Each row comes from the steps of one walk. Every step used is in the known rows, and no mark comes twice. Write the walk behind each row, first mark first.
Known rows
c/p/w:  2.94  0.94 -2.79 -0.11  0.05  0.04  1.37 -1.17  0.33  0.55  0.23 -0.81  0.51  0.30 -0.77 -0.05  2.08  0.41 -1.13
c/p:  1.02  0.66 -2.35 -0.23  0.17 -0.18  0.56  0.87 -0.24  0.96  0.76 -0.25 -1.51  1.05 -1.01 -0.71  1.62  0.20 -0.68
t/w/v/c/p:  4.46 -1.51 -3.67 -1.49  0.57  0.15  1.72  1.22  2.50 -0.84  0.47 -0.84  1.34 -0.78 -1.73  1.00  4.24  0.41 -2.41
w/t/c/p:  2.04 -2.56 -4.72 -0.13  0.98 -0.06  1.47  3.57  1.80  1.57 -0.67  1.18 -2.81  0.97 -3.50  0.21  0.64  0.15 -2.37
p/a/t/w/v/c:  3.61 -2.76 -4.89 -1.32 -0.55  1.02  2.36  1.35  2.77 -1.21 -0.70 -1.89  2.56 -4.06 -0.27  1.40  3.10  2.50 -2.22
a/p/w/v:  3.86 -0.71 -1.53 -0.50 -0.17  1.56  4.05 -0.51  1.84 -0.64 -2.15 -3.07  2.47 -1.20  1.19  1.43  0.62  1.01 -4.48
t/w/v:  2.52 -1.79 -0.51 -0.83  0.20  0.48  1.36  0.98  1.03 -0.65 -0.56 -0.35  2.89 -1.33  0.04  1.24  1.28  1.11 -2.43
a/p/w/v/c/t:  4.97 -0.32 -3.81 -1.00 -0.22  2.18  4.09 -0.98  2.42 -0.65 -0.81 -1.98  1.58 -0.64 -0.42  1.65  2.08  0.43 -3.98
c/p/a:  1.66  0.79 -2.88 -0.51 -0.35  0.48  0.39  1.79 -0.47  1.23  0.93 -1.32 -0.48 -0.06 -0.43 -0.72  1.68  1.26 -0.35
v/c/p/w:  3.76  0.60 -3.89 -0.55  0.26 -0.23  1.21 -1.92  1.82 -0.77  0.40 -0.91  0.65 -0.16 -1.62  0.29  3.38 -0.42 -0.75
v/c/p/a/t:  2.11 -0.32 -6.50 -0.66 -0.55  0.49  1.33  1.39  1.56  0.45  0.56 -1.67 -1.88 -1.57 -1.39 -0.35  3.29  1.38 -0.70
c/t/a:  0.32  1.14 -2.64 -0.87 -1.72 -0.10 -0.32  2.02 -1.27  2.19  1.26  0.87  1.06 -0.06 -0.96 -0.18  0.56  2.06 -0.38
c/p/a/t/w/v:  3.73 -1.76 -6.08 -1.28 -0.67  1.17  3.10  3.03  0.78  1.17 -0.21 -1.73  0.87 -2.46 -0.56  0.39  3.32  3.47 -3.53
p/a:  0.60  0.14 -0.83 -0.25 -0.54  0.60 -0.16  0.85 -0.28  0.09  0.22 -1.25  0.95 -1.10  0.61 -0.25  0.00  1.18  0.10
w/t/c:  0.95 -3.28 -2.56  0.16  0.81  0.14  0.89  2.39  1.96  0.36 -1.46  1.43 -1.27 -0.19 -2.50  0.95 -1.06  0.01 -1.71
a/t/w/v/c/p:  4.12 -2.28 -6.14 -1.30  0.17  0.10  3.16  1.53  2.63 -0.18 -0.06 -0.89 -0.20 -1.74 -2.08  0.78  4.71  1.54 -2.89
p/a/t/c:  0.68 -2.03 -4.04  0.09  0.01  0.30  1.08  2.86  1.28  0.69 -1.23 -0.43 -0.53 -2.38 -0.12 -0.86 -0.24  2.77 -1.24
w/p/a/t:  0.49 -0.19 -4.68 -0.60 -0.77  1.08  1.59  1.45  0.41  0.68 -1.59 -1.98 -1.40 -1.69  0.11  1.38 -0.29  2.37 -0.67
p/w/v/c:  4.45 -1.88 -1.54 -0.43  0.11  0.67  1.81 -0.91  2.68 -2.40 -1.11 -1.79  3.91 -1.34 -0.60  1.78  1.95 -0.32 -2.13
v/c/t/a/p:  1.55  1.70 -4.51 -1.31 -1.68  0.17  1.48  0.95  1.23  1.41  0.59 -0.84 -0.34 -1.00 -1.27  0.33  1.80  1.59 -1.41
a/p/w:  2.17  1.17 -1.68 -0.14 -0.27  0.69  2.79 -2.49  1.43 -0.09 -1.50 -1.96  0.68 -1.08  0.90  0.43  0.52  0.82 -2.33
p/w/t/c:  2.83 -2.92 -3.27  0.18  0.70  0.43  1.79  0.27  2.39 -0.12 -2.06  0.91  0.81 -0.91 -2.25  1.53 -0.54  0.46 -2.17
c/t:  0.20  0.82 -1.41 -0.30 -0.44  0.83  0.19  0.27 -1.17  1.37  1.23  1.15 -0.97  1.00 -0.58  0.10  0.12  0.46 -0.03
t/a/p/w:  2.29  1.61 -2.84 -0.65 -1.65 -0.16  2.18 -0.82  1.11  0.55 -1.25 -2.30  2.57 -2.27  0.41  0.44  0.91  2.35 -2.39

Which walk is each row?
 2.12  0.05 -6.04 -0.96 -0.98  0.45  1.78  1.05  0.22  1.91  0.49 -0.59 -1.00 -2.34 -0.78 -0.26  3.28  3.25 -1.30 -> c/p/a/t/w
 0.12 -2.21 -3.24  0.25  0.62 -0.28  1.23  2.02  1.49  0.64 -1.37  0.70 -1.58 -1.20 -1.04 -0.59 -0.30  1.50 -1.38 -> a/t/c
 4.69 -0.98 -4.29 -1.28 -1.51  0.56  1.62  1.13  1.44 -0.41  0.32 -0.99  4.89 -1.36 -1.44  1.67  2.40  1.78 -2.25 -> p/w/v/c/t/a
 4.72 -0.93 -2.47 -0.69  0.24  1.22  3.68 -1.39  3.52 -2.05 -1.83 -3.30  2.59 -1.77  0.08  1.79  1.92  0.10 -3.85 -> a/p/w/v/c
 4.40 -0.91 -2.79 -0.29  0.14  0.81  2.68  0.65  0.73 -0.19 -0.29 -1.82  2.36  0.25 -0.69  0.60  2.31  0.69 -3.22 -> c/p/w/v
 3.36 -1.58 -0.72 -0.07  0.13  1.01  2.08 -0.21  1.06 -1.18 -1.17 -1.46  3.76 -0.87  0.39  1.26  0.61  0.59 -2.60 -> p/w/v
 0.57  2.16 -3.55 -1.08 -1.77  0.48  1.55  1.62 -0.42  2.72  0.39 -0.62 -0.44 -0.40 -0.53  0.06  0.46  2.57 -1.99 -> c/t/a/p
 2.83 -1.59 -2.28 -1.03  0.03  1.40  1.32  1.77  1.09 -0.49  0.63 -0.17  0.92  0.44 -1.29  1.13  1.48 -0.22 -1.43 -> w/v/c/t
 3.30 -0.40 -5.87 -0.72 -1.52 -0.39  2.09  1.19  0.78  1.65 -0.25 -0.49  1.32 -0.69 -3.03  0.99  2.04  1.84 -2.28 -> c/p/w/t/a
 1.44  0.42 -1.88 -1.18  0.39  0.10  0.54 -0.79  0.79 -0.19 -1.13 -0.10 -0.05 -0.71 -0.37  2.24  0.38  1.18 -0.73 -> t/w/p
 3.80 -0.27 -2.79 -0.84 -1.54  0.63  3.43  1.09  1.73  0.18 -1.78 -3.44  4.35 -2.20  0.55  1.17  0.95  2.53 -4.50 -> t/a/p/w/v
 2.16 -1.12 -3.73 -0.50 -1.62 -0.08  1.27  0.35  1.12  0.53 -1.01 -0.13  2.93 -1.78 -1.96  1.90  0.56  1.53 -1.58 -> p/w/t/a
 0.03 -0.52 -3.15 -0.18 -1.02  0.90  0.95  1.14  0.10  0.68 -0.36 -1.21 -0.47 -2.15  0.46 -0.31  0.39  2.21 -0.29 -> p/a/t
 2.82 -1.16 -3.60 -1.50 -1.24  0.55  0.83  3.24  0.95  0.11  0.88 -0.45  2.93 -0.58 -1.73  0.88  1.87  1.43 -1.74 -> w/v/c/t/a
 3.39 -0.48 -3.62  0.13  0.82 -0.57  1.45  0.55  1.42  0.57 -0.47  0.10  0.31  0.15 -1.45 -0.62  1.48  0.95 -2.07 -> t/c/p/w
 2.70  0.74 -4.32 -1.62  0.17  0.68  0.68 -1.05  1.32 -0.06  0.35  0.89 -0.91 -0.10 -1.89  2.85  2.07  0.64 -0.20 -> v/c/t/w/p
 1.97 -2.58 -3.06 -0.71 -0.25  0.69  2.65  1.28  1.26  0.21 -1.00 -0.35  1.35 -2.34 -0.13  1.07  1.75  2.20 -3.00 -> a/t/w/v
 3.35  0.87 -5.17 -2.04 -0.43  1.44  0.40 -0.36  1.07  0.05  0.47 -0.25  0.21 -1.49 -1.20  2.57  1.96  1.86 -0.06 -> v/c/t/w/p/a
 4.57 -3.07 -6.05  0.01  0.68  0.44  3.93  2.76  2.30  0.57 -1.69 -1.05  0.67 -0.83 -1.39  0.01  1.98  2.09 -4.75 -> a/t/c/p/w/v
 3.01 -0.30 -7.06 -1.35 -0.63  0.23  1.70  0.39  1.95  0.36  0.69 -0.99 -0.86 -3.00 -1.57 -0.02  4.61  2.40 -0.76 -> v/c/p/a/t/w
 2.78 -1.11 -2.07 -1.08 -0.31  1.45  1.61  1.27  0.02  0.93  0.55  0.88  1.94 -0.22 -0.44  1.41  1.44  1.54 -2.46 -> c/t/w/v
 3.55 -1.38 -2.95 -0.86  0.54  0.29  1.60  2.17  2.00 -0.95  0.25 -1.55  0.29  0.56 -1.80  0.59  3.03 -0.54 -2.14 -> w/v/c/p
 2.12  1.41 -4.26 -1.72 -0.75  1.47  0.58  0.55 -0.58  1.43  0.23 -0.02  0.13 -0.82 -0.10  2.17  0.61  2.76 -0.50 -> c/t/w/p/a
 1.91  0.61 -2.89 -1.45 -0.38  0.68  0.32  0.24  0.55  0.00 -0.95 -1.30  1.20 -1.87  0.33  2.05  0.39  2.38 -0.58 -> t/w/p/a
 4.59 -1.30 -3.09 -0.70 -0.20  1.68  2.05 -0.53  1.73 -1.06  0.15 -0.60  2.87 -0.24 -1.12  1.75  2.13  0.13 -2.25 -> p/w/v/c/t
 2.26  0.36 -3.07 -1.37 -0.21  0.51  0.42 -1.38  0.97  0.09  1.39  1.57  0.02 -0.83 -1.59  1.17  2.67  0.49  0.09 -> v/c/t/w
 2.69 -2.34 -3.98 -1.07 -0.75  1.47  2.30  2.06  1.09  0.20 -0.80 -1.49  2.31 -3.42  0.50  1.01  1.80  3.37 -2.88 -> p/a/t/w/v
 2.55  2.35 -4.14 -0.87 -2.16  0.66  2.51 -0.47  0.07  2.20 -0.12 -1.12  1.70 -1.17 -0.16  0.42  1.10  2.89 -2.54 -> c/t/a/p/w
 2.50 -0.53 -3.43 -0.06 -0.38  1.45  3.76 -1.81  2.19  0.23 -2.03 -1.25 -0.50 -1.12 -0.92  2.15  0.19  0.36 -3.18 -> a/p/w/t
